Each row comes from the steps of one walk. Every step used is in the known rows, and no mark comes twice. Write the walk behind each row, first mark first.
Known rows
Q X J Y W V: -0.08  -0.40  -0.19  -1.15  1.35  0.78  0.27  -0.12  -0.11  -0.69  0.35  0.22  -3.51  -0.66  -5.18  2.07  2.45  0.71  -0.11  2.33  -1.65  -1.35  -3.31
W V: -0.42  1.89  2.04  1.84  -0.77  -0.60  0.32  -0.66  0.51  -1.64  1.02  1.52  -1.36  2.01  -3.26  0.92  3.10  0.06  0.13  0.90  -1.84  -0.96  -0.72
W Y Z: -1.69  1.95  2.53  0.11  -1.19  -2.99  0.69  -1.04  2.44  -1.72  -0.57  0.92  -0.32  -0.11  -3.18  3.57  0.90  1.06  0.41  1.26  -2.50  -0.46  0.74
Q X J: -0.71  1.54  0.88  1.61  -1.66  0.10  -0.73  -1.05  1.06  -1.13  -1.36  0.38  -1.98  1.00  -3.54  3.01  1.06  -0.08  0.24  0.02  -1.56  0.69  -2.53
Y W V Z R: 2.52  2.14  3.17  2.93  1.20  0.07  1.06  -0.70  0.23  -1.49  0.65  1.15  -0.78  1.02  -1.34  -2.17  2.76  0.33  1.78  1.03  -1.48  -2.29  0.43
U J Y Z V Q: -0.35  -0.37  0.37  -0.05  -0.29  0.26  -0.07  -1.70  0.70  1.57  -0.12  -0.81  -2.65  -0.38  -2.26  2.03  -1.13  0.54  3.95  -0.81  -1.23  -0.25  -0.52
W V Q X J Y Z: -1.39  -1.59  0.57  -0.83  -0.13  0.47  0.68  -1.86  -0.56  0.79  -1.24  -1.22  -3.67  -0.99  -5.50  1.73  -0.09  0.06  0.65  1.49  -2.10  -0.26  -1.86
V Z R: 1.38  3.19  3.03  4.03  -0.68  -0.50  0.20  -1.82  0.62  -1.39  -0.50  0.84  -0.09  2.02  -1.33  0.15  1.26  -1.00  2.45  -0.60  -0.71  -0.62  0.83
U J V Z Y W: 1.02  1.10  0.24  1.32  0.39  1.63  -0.73  0.27  0.94  -0.06  1.45  1.32  -0.23  -1.14  -1.07  1.88  0.14  -0.39  2.03  0.53  -0.39  -1.14  -0.63
U J: -0.78  2.16  1.51  2.32  -2.38  -0.11  -0.31  -0.20  1.69  -1.62  0.21  1.46  -1.39  1.56  -1.31  3.05  1.18  1.12  1.28  -0.78  -1.27  -0.15  -1.09
Q X: 0.45  2.86  1.53  1.36  -1.49  -1.07  -0.41  -1.64  0.08  -1.68  -0.26  0.99  -1.78  1.81  -3.95  1.67  2.30  -0.95  -0.12  -0.11  -2.46  -0.09  -0.85
Z V: 0.65  2.48  1.19  1.69  -0.29  -0.59  -0.81  -1.37  1.23  -0.54  0.56  0.73  -0.67  1.99  -2.26  1.28  2.15  -0.82  2.52  -0.63  -1.40  -0.25  -0.92
U J Y: -1.03  1.31  0.35  0.67  -0.92  -0.14  -0.15  -0.44  0.78  -0.95  0.62  1.01  -2.33  0.85  -2.99  4.37  0.93  0.54  1.57  0.00  -0.57  -0.64  -1.30
X J V: -1.24  0.92  0.54  1.84  -0.53  0.64  -1.95  -1.19  2.10  -0.26  -0.32  1.38  -0.27  -0.25  -3.42  3.81  0.66  -0.20  1.45  0.91  0.11  0.37  -1.27
H W V Q X: 0.66  0.12  1.50  0.80  -0.80  -1.46  -0.50  -3.39  -0.81  0.55  -0.07  0.74  -2.81  1.63  -3.85  -1.94  2.28  -1.22  1.04  1.10  -2.78  0.52  -1.10
W V Q X J: -0.44  -0.48  1.05  1.10  -0.57  1.26  0.19  -1.73  -0.24  0.30  -0.86  -0.52  -2.71  1.45  -3.99  1.10  1.15  0.07  0.74  0.41  -2.25  0.56  -2.19
Q X J V W: 0.72  0.54  0.43  0.68  0.37  1.54  -1.61  -1.68  0.32  0.62  -1.35  -0.26  -0.23  0.40  -5.63  0.75  0.58  -0.14  1.45  0.72  -0.63  0.54  -1.81
J Y: -1.07  1.93  0.97  0.01  0.02  -1.19  -0.37  -1.62  0.28  -1.40  0.50  1.33  -1.31  1.21  -4.17  3.56  2.11  -0.72  1.15  1.00  -0.95  -0.46  -0.76
U J Y W V Z R: 2.00  0.89  1.38  1.91  1.43  1.26  1.64  0.42  0.07  -0.27  1.32  0.40  -2.68  -0.25  -1.82  -0.20  1.25  0.87  2.60  0.56  -0.63  -2.75  -0.33
J Y W V Z: 0.92  1.44  1.76  1.04  2.11  0.69  0.35  -0.26  -0.39  -1.09  0.89  1.49  -1.12  0.02  -3.61  0.51  2.97  -0.43  1.46  2.98  -2.10  -1.37  -0.43
W Y Z V Q: -0.40  0.66  1.90  -0.47  0.59  -2.02  0.32  -2.54  1.80  0.82  -0.46  -0.93  -0.25  0.29  -2.62  1.96  -0.07  0.33  3.12  0.18  -2.47  0.39  0.95
X J: -1.74  1.33  1.45  2.14  -1.48  -0.07  -1.08  -0.73  1.96  -1.62  -1.04  1.23  -0.60  1.16  -2.13  3.74  1.24  0.65  1.10  0.50  -0.44  0.87  -2.32
V W Y: -0.03  1.73  2.44  -0.21  0.76  -1.41  0.28  -1.65  1.30  -1.29  -0.40  0.41  1.27  2.21  -4.11  2.01  1.81  1.45  1.75  1.34  -1.64  0.32  -0.20
V Q X: 0.42  1.83  1.87  0.76  -0.92  -0.62  -0.52  -3.21  -0.65  -0.80  -0.92  0.23  -1.75  2.04  -3.62  1.12  1.58  -0.93  1.08  -0.18  -2.76  0.78  -0.48

Which walk is each row?
-0.29  0.29  -0.69  -0.50  -0.11  0.07  -0.27  -1.08  0.79  1.03  -1.06  -1.26  -3.14  -1.23  -4.79  2.71  -0.36  -0.75  1.89  0.11  -1.31  -0.55  -2.38 -> Q X J Y Z V
1.03  0.48  -0.32  0.54  1.17  1.81  -1.30  -0.66  0.41  0.26  -0.19  0.36  -0.77  -1.79  -3.19  1.92  0.18  -1.69  0.85  1.32  -0.75  -0.40  -2.13 -> Q X J V Z Y W
-0.11  1.37  1.18  -1.04  0.31  -1.32  -0.15  -0.99  0.65  -2.38  1.16  1.77  -0.53  0.53  -1.44  1.95  2.58  0.40  0.48  0.88  -0.94  -1.26  -2.03 -> Z Y W
-0.08  0.29  0.36  1.06  1.42  1.69  -1.48  -0.43  1.46  -0.10  0.16  1.10  0.56  -1.64  -1.80  2.64  0.16  -0.89  1.85  1.84  0.32  -0.27  -1.95 -> X J V Z Y W
0.56  0.12  0.18  1.02  -0.01  1.28  -0.95  -2.46  0.32  1.42  -1.28  -1.32  -2.01  1.48  -3.05  1.50  0.13  -0.96  2.92  -1.00  -1.62  1.39  -2.41 -> Z V Q X J
0.95  0.03  1.26  1.73  2.24  1.43  0.70  -0.34  0.37  -0.36  0.17  0.19  -1.80  -0.61  -2.54  0.57  1.31  0.29  2.39  1.96  0.05  -1.88  -1.52 -> X J Y W V Z R
-0.44  -0.82  0.80  -0.70  -0.10  -0.70  0.64  -3.29  -0.32  0.59  -2.09  -1.58  -3.56  -0.89  -4.02  1.80  -1.18  -0.10  2.01  -0.38  -0.65  -0.56  -1.04 -> V Q X J Y Z R
1.11  -0.95  -0.64  -1.94  2.75  1.19  -0.92  -2.24  -0.40  1.47  -0.71  -1.22  -2.78  -0.41  -4.02  1.74  0.78  -0.41  3.18  0.76  -1.49  0.32  -3.02 -> Z V Q X J Y W
-1.13  -1.73  0.79  -1.16  2.26  0.95  0.03  -1.38  0.09  -0.14  -0.09  0.42  -2.09  -0.31  -3.50  2.20  1.73  1.49  1.79  2.66  -1.01  -0.27  -2.61 -> X J Y W V Q
-0.40  -0.07  1.81  -0.52  0.31  -3.37  -0.78  -3.54  2.20  1.51  -0.63  -0.09  -0.64  -0.20  -2.20  0.26  -0.13  -0.20  3.86  0.88  -2.21  1.04  0.22 -> H W Y Z V Q
0.37  -0.82  1.46  0.01  0.73  1.22  0.09  -1.44  -0.20  -0.28  -0.74  -0.03  -2.62  0.19  -3.35  0.16  2.04  1.20  0.66  1.40  -2.41  0.13  -2.57 -> Y W V Q X J
0.72  0.80  1.25  -0.91  0.44  -1.69  0.60  -2.75  0.83  1.28  -0.66  -1.69  -1.70  0.23  -4.05  1.19  -0.19  -0.54  2.25  -0.37  -3.58  0.12  0.62 -> W Y Z V Q X
-1.29  -0.08  1.05  1.27  0.14  0.84  -2.00  -2.60  1.23  0.71  -0.99  0.61  -0.26  0.04  -3.10  3.27  0.01  -0.29  2.45  0.86  -0.08  1.33  -0.82 -> X J V Q
0.67  1.97  1.90  1.02  0.49  -0.07  -0.17  -0.67  0.32  -1.88  0.45  1.54  0.44  0.44  -0.96  1.21  1.72  -0.62  1.29  1.34  -1.13  -0.56  -1.16 -> V Z Y W
-0.50  0.72  2.42  1.32  -0.34  -0.12  0.27  -2.17  -0.10  -0.62  0.32  0.84  -1.25  2.28  -2.94  0.40  2.33  0.12  1.28  0.79  -2.02  -0.01  -0.20 -> W V Q
-0.48  0.97  1.40  -0.05  -0.48  -3.84  -0.66  -2.09  2.84  0.64  0.16  0.48  -0.74  -0.49  -2.47  0.87  0.49  -0.03  2.80  1.06  -2.05  0.17  -0.17 -> H W Y Z V
-0.29  -0.73  0.32  -1.80  1.64  0.53  -0.75  -2.38  -0.50  -0.26  -1.26  -0.17  -2.57  -0.62  -4.13  2.85  1.17  0.34  1.55  1.76  -1.57  0.55  -2.67 -> V Q X J Y W
1.21  1.35  1.49  0.45  -0.66  -0.73  -0.29  -2.95  -0.11  0.88  -1.15  -0.92  -1.93  0.55  -3.15  -0.57  0.29  -0.95  2.44  -0.88  -3.18  0.23  -0.04 -> Y Z V Q X
-0.30  -0.61  0.39  -0.59  1.08  0.69  -0.60  -1.14  1.07  0.93  -1.49  -0.97  -0.33  -0.33  -4.11  1.07  -0.46  1.03  3.85  0.91  -0.06  -0.05  -2.58 -> X J Y Z V W
-0.08  -0.61  1.47  -1.50  1.38  -0.37  0.68  -1.79  -0.55  -0.81  1.44  0.86  -1.38  0.96  -2.10  0.07  2.46  0.55  0.89  1.38  -1.62  -1.27  -1.58 -> Z Y W V Q
1.11  -0.08  0.83  -2.08  2.19  0.00  0.61  -2.25  -1.94  -0.13  0.79  0.08  -3.30  0.24  -5.28  0.07  2.92  -0.14  0.61  2.12  -3.03  -1.16  -1.02 -> J Y W V Q X
-0.77  -0.01  0.88  -0.12  1.67  0.47  -0.93  -1.27  2.20  0.66  -0.68  -0.20  1.50  0.06  -5.00  3.33  0.06  1.18  2.22  1.75  -0.06  0.58  -0.78 -> X J V W Y
-0.08  0.03  1.15  1.42  1.87  1.88  -0.03  0.35  0.53  -0.61  -0.12  0.95  -1.17  -0.81  -3.21  2.01  1.74  0.44  1.62  3.22  -0.98  -0.57  -2.13 -> X J Y W V Z
0.25  0.20  0.14  -0.69  1.41  0.63  -0.66  -1.48  1.22  0.98  -0.86  -0.90  0.11  -0.01  -6.54  2.76  0.01  0.37  1.40  1.40  -1.04  0.53  -1.31 -> Q X J V W Y
-0.05  -1.85  0.21  -1.65  1.03  1.16  0.64  -1.39  -0.61  0.04  0.13  -0.55  -2.82  0.00  -3.02  0.68  1.24  0.52  0.22  1.13  -1.60  -0.62  -3.70 -> Z Y W V Q X J
-0.89  -1.30  -0.05  -0.58  0.82  1.26  0.38  -2.03  -0.96  0.88  -0.44  -0.89  -3.63  0.68  -5.69  2.37  0.94  -0.68  0.96  1.29  -1.55  0.15  -2.46 -> W V Q X J Y
-0.25  -0.12  0.82  -0.94  0.47  -0.22  -0.39  -1.45  1.64  0.93  -1.70  -1.16  0.09  -1.57  -6.19  2.11  -0.83  1.18  1.13  1.66  -1.73  0.03  -0.48 -> Q X J V W Y Z
0.89  1.44  0.91  0.45  0.14  -0.09  -1.27  -3.54  -0.61  0.74  -0.12  0.29  -1.35  0.68  -5.01  1.18  1.16  -1.89  1.26  0.28  -2.21  0.31  0.67 -> J V Q X
0.06  1.40  1.45  2.23  -0.37  0.63  0.89  -0.33  -0.02  -0.77  1.24  0.71  -0.48  1.73  -2.44  0.67  1.60  -1.76  0.74  0.87  -1.14  -1.08  -0.88 -> W V Z Y
0.80  -0.03  -0.43  -0.75  -0.48  0.47  0.22  -1.80  -0.33  2.04  -0.41  -1.73  -3.90  -0.41  -3.74  1.24  -1.06  -0.35  3.05  -1.25  -2.32  -0.35  -0.71 -> U J Y Z V Q X
-0.87  -2.04  -0.31  -0.58  0.36  -0.33  -0.79  -3.08  -0.64  1.55  -0.47  -0.26  -3.91  0.14  -5.20  0.74  0.74  -1.10  1.59  2.03  -1.28  0.82  -3.08 -> H W V Q X J Y
